Each row was made from one small tree. The marks that hang from a mark follow it in brackets, in alphabetical order. Every link used is in the known rows. Write each row's tree.
Known rows
getas{ganit zaki}: 0.10; -1.06; -0.35; 0.05; 0.74; 0.38; 0.75; 0.78; -0.15; -1.16; -0.20; 0.80; 0.97; -1.20; 0.65; 0.05; -1.11; 0.87; -1.60; -0.49
vavom{duvul{nufab putu zumafof} zaki{ganit}}: -0.47; -1.93; 2.34; 3.71; -1.51; 0.46; 2.09; -1.62; -1.29; -2.18; -0.76; -2.25; -2.55; -0.54; -0.71; 0.50; 1.31; 1.57; 3.27; 5.32
vavom{duvul{nufab putu zumafof} zaki{getas{ganit}}}: -0.72; -5.29; 0.65; 3.45; -1.96; -0.45; 1.57; -0.95; -2.94; -3.11; -0.16; -1.03; 1.83; -0.19; -0.07; 1.54; 0.52; 3.29; 0.98; 6.02
nufab{duvul{putu vavom zumafof}}: -0.41; -6.12; 1.79; 2.37; -1.84; 1.36; 1.27; -0.34; -1.54; -1.36; -1.66; -0.81; -0.41; 0.54; -0.60; -1.10; 0.95; -0.20; 3.64; -0.14
duvul{putu}: -0.60; -1.61; 0.38; 0.16; -1.27; -0.63; 0.27; 0.11; -0.09; -1.46; -0.52; -0.76; -0.28; 0.01; -0.01; -0.89; 1.50; -1.07; 2.35; 1.24
nufab{duvul{putu vavom{zaki{ganit}} zumafof}}: -0.86; -3.85; 3.00; 3.02; -1.66; 1.80; 1.53; -0.57; -1.41; -2.28; -3.63; -1.95; -0.66; 1.04; -0.37; -1.34; -1.02; -0.52; 1.14; -3.05
nufab{duvul}: 0.38; -1.24; 1.66; 1.68; 0.96; 0.61; -0.03; 0.15; -0.95; 0.24; -1.11; -0.16; -0.84; 0.01; 0.04; 0.52; -0.46; -0.41; 0.28; -2.00
duvul{nufab putu vavom{zaki{getas{ganit}}} zumafof}: -1.71; -6.39; 0.15; 2.36; -3.23; 0.14; 2.85; -0.55; -3.78; -3.95; -0.97; -1.43; 4.46; 1.03; -0.13; -0.13; -0.40; 2.52; -1.67; 1.37
nufab{duvul{vavom{zaki} zumafof}}: 0.47; -3.09; 0.96; 1.97; -1.50; 1.70; 0.56; -1.44; -1.86; 0.15; -3.26; -0.54; 0.71; 0.83; 1.06; 0.05; -1.59; 0.63; -0.02; -3.03
duvul{nufab putu vavom{zaki{getas}} zumafof}: -1.95; -6.16; 0.66; 1.21; -3.86; 0.02; 3.13; -1.44; -2.67; -2.86; -2.10; -1.22; 3.34; 0.18; 0.57; -0.41; 0.84; 0.31; -0.07; 1.76
ganit{zaki}: 0.53; 1.60; -0.82; -0.39; 2.19; 0.67; 0.02; -0.25; 0.32; -0.18; 0.08; 0.30; 2.57; -1.67; 1.13; -0.20; 0.74; 0.31; -0.31; 1.46
nufab{duvul{putu vavom{zaki{ganit getas}} zumafof}}: -2.05; -6.00; 3.39; 2.70; -1.62; 1.54; 1.95; -0.13; -0.93; -2.98; -4.34; -1.70; 1.32; 0.73; -0.31; -1.06; -1.22; -0.80; -0.61; -2.88
vavom{duvul{zumafof}}: 0.85; -2.11; 0.32; 1.73; -0.02; 0.55; -0.25; -1.07; 0.37; 0.86; 0.34; 0.43; -1.98; -0.60; -0.82; 1.00; 1.01; 2.16; 3.43; 5.31
vavom{zaki}: 0.20; 1.64; -0.52; -0.16; -1.07; -0.19; -0.45; -0.91; -0.10; -0.09; -1.88; -0.31; 0.93; 0.34; 1.86; 0.26; -0.95; -0.12; -1.05; -1.69
vavom{duvul zaki{ganit getas}}: -0.48; -0.28; 2.34; 0.22; 1.30; 0.26; 0.10; 0.23; 0.74; -0.85; -1.88; -0.23; 1.65; -0.77; 0.37; 1.08; -2.16; 1.74; -1.91; -0.89
duvul{vavom zumafof}: -0.04; -3.53; -0.42; 0.73; -1.51; 1.17; 0.89; -0.68; -0.87; 0.04; -0.25; 0.13; 0.78; 0.49; -0.78; -0.67; -0.27; 1.18; 0.76; 0.76
nufab{duvul{putu zumafof}}: -0.47; -4.44; 1.84; 3.61; -1.49; 0.66; 0.64; -0.69; -0.60; -1.20; -1.77; -1.04; -2.69; 0.32; -0.76; -0.44; 1.92; -1.65; 4.08; 2.69

Write each row's tree
-0.89; -1.79; 1.36; 2.65; -1.66; 1.67; 2.90; -1.41; -2.13; -1.60; -0.87; -1.65; 0.25; 0.52; -0.67; -0.30; -1.50; 1.88; -1.71; -0.47 => duvul{nufab vavom{zaki{ganit}} zumafof}
-2.36; -4.68; 1.67; 0.99; -2.56; 0.81; 1.94; -0.25; 0.01; -3.08; -3.47; -1.42; 2.53; 0.68; -0.39; -1.48; -0.87; -0.54; -0.98; -0.58 => duvul{putu vavom{zaki{ganit getas}} zumafof}
-1.58; -4.23; 2.90; 3.39; -1.28; 0.04; 2.70; -1.14; -0.86; -2.77; -1.50; -1.76; -0.41; -0.69; -0.77; 0.77; 1.11; 1.14; 1.27; 5.26 => vavom{duvul{nufab putu zumafof} zaki{ganit getas}}
-0.30; -2.82; 0.48; 0.35; -0.93; -0.79; -0.52; 0.48; -1.22; -2.63; -1.30; -0.36; 3.69; -0.04; 1.02; 1.02; -1.05; 2.93; 0.21; 1.13 => vavom{duvul{putu} zaki{getas{ganit}}}
-1.03; -5.58; 0.79; 1.84; -2.74; 0.50; 3.00; -1.04; -2.72; -2.03; 0.36; -1.39; 0.35; 0.13; -1.06; -0.86; 1.81; 0.82; 2.87; 3.29 => duvul{nufab putu vavom zumafof}
-1.18; -6.99; 1.34; 2.73; -2.31; 0.94; 1.08; 0.20; -2.84; -3.15; -3.26; -0.90; 3.54; 1.25; 0.32; -0.20; -1.60; 1.57; -0.93; -2.18 => nufab{duvul{putu vavom{zaki{getas{ganit}}} zumafof}}
-0.51; -3.74; 1.17; 1.62; -0.82; -0.93; 1.32; -0.01; -2.96; -3.19; -0.03; -0.95; 3.46; -0.50; 0.85; 1.62; -0.26; 3.70; -0.41; 2.54 => vavom{duvul{nufab putu} zaki{getas{ganit}}}
-0.75; -4.18; 0.15; 1.64; -3.93; 0.37; 2.61; -1.98; -2.95; -2.35; -1.49; -1.64; 1.34; 0.39; 0.63; -0.70; 0.99; 0.64; 1.95; 1.54 => duvul{nufab putu vavom{zaki} zumafof}
-0.56; -3.48; -0.35; 0.35; -3.90; 0.49; 0.74; -1.52; -1.09; -1.62; -2.68; -0.96; 1.56; 0.79; 0.96; -1.33; 0.30; -0.13; 2.38; 0.37 => duvul{putu vavom{zaki} zumafof}
-0.09; -4.35; 2.09; 0.40; -0.71; 0.78; 0.97; 0.65; -2.08; -1.44; -1.43; -0.76; 1.35; 0.06; 0.08; -0.97; -0.15; 0.02; 2.28; -3.43 => nufab{duvul{putu vavom}}
-0.04; -2.64; 0.27; 0.93; -1.17; 0.06; -0.19; -1.51; 0.38; 0.17; -2.20; 0.45; 1.13; -0.56; 0.91; 1.50; -0.33; 1.50; 0.41; 4.04 => vavom{duvul{zumafof} zaki{getas}}
0.33; -3.61; 0.71; 1.74; -1.31; 0.00; 0.11; -0.97; 0.26; -0.68; -0.03; -0.46; -2.26; -0.73; -0.74; 0.05; 2.40; 1.15; 5.86; 6.79 => vavom{duvul{putu zumafof}}
-1.11; -3.94; 0.58; 3.27; -2.45; -0.16; 2.58; -1.37; -1.79; -2.05; 0.52; -1.48; -2.13; -0.05; -1.17; -0.28; 3.25; -0.64; 3.25; 6.24 => duvul{nufab putu zumafof}
-1.33; -2.60; 1.19; 1.45; -2.67; 1.21; 1.51; -0.76; -0.18; -2.39; -2.71; -1.70; 0.23; 1.07; -0.40; -1.75; -0.62; 0.03; 1.06; -1.02 => duvul{putu vavom{zaki{ganit}} zumafof}
0.70; -0.36; 0.62; -0.37; -1.37; -0.68; -0.72; -0.97; -0.17; -0.82; -1.80; -0.64; 0.50; -0.66; 1.66; 0.38; 0.55; 1.17; 3.76; 1.69 => vavom{duvul{putu} zaki}
-1.32; -2.48; 3.35; 1.44; -0.19; -0.48; 2.32; -0.10; -1.24; -2.96; -1.16; -1.61; 1.06; -1.02; 0.13; 0.82; 0.12; 1.18; 0.00; 2.12 => vavom{duvul{nufab putu} zaki{ganit getas}}
-0.17; -4.79; 1.39; 2.22; -2.84; 1.05; 0.81; -1.29; -1.79; -1.43; -3.69; -1.24; 0.59; 0.79; 1.02; -0.80; -0.17; -0.37; 2.53; -1.76 => nufab{duvul{putu vavom{zaki} zumafof}}
-1.73; -4.46; 1.10; -0.62; -2.82; -0.48; 2.87; -0.43; -2.95; -2.90; -1.98; -1.22; 5.11; -0.05; 1.32; -0.30; -0.15; 0.57; -1.17; -1.68 => duvul{nufab putu vavom{zaki{getas}}}
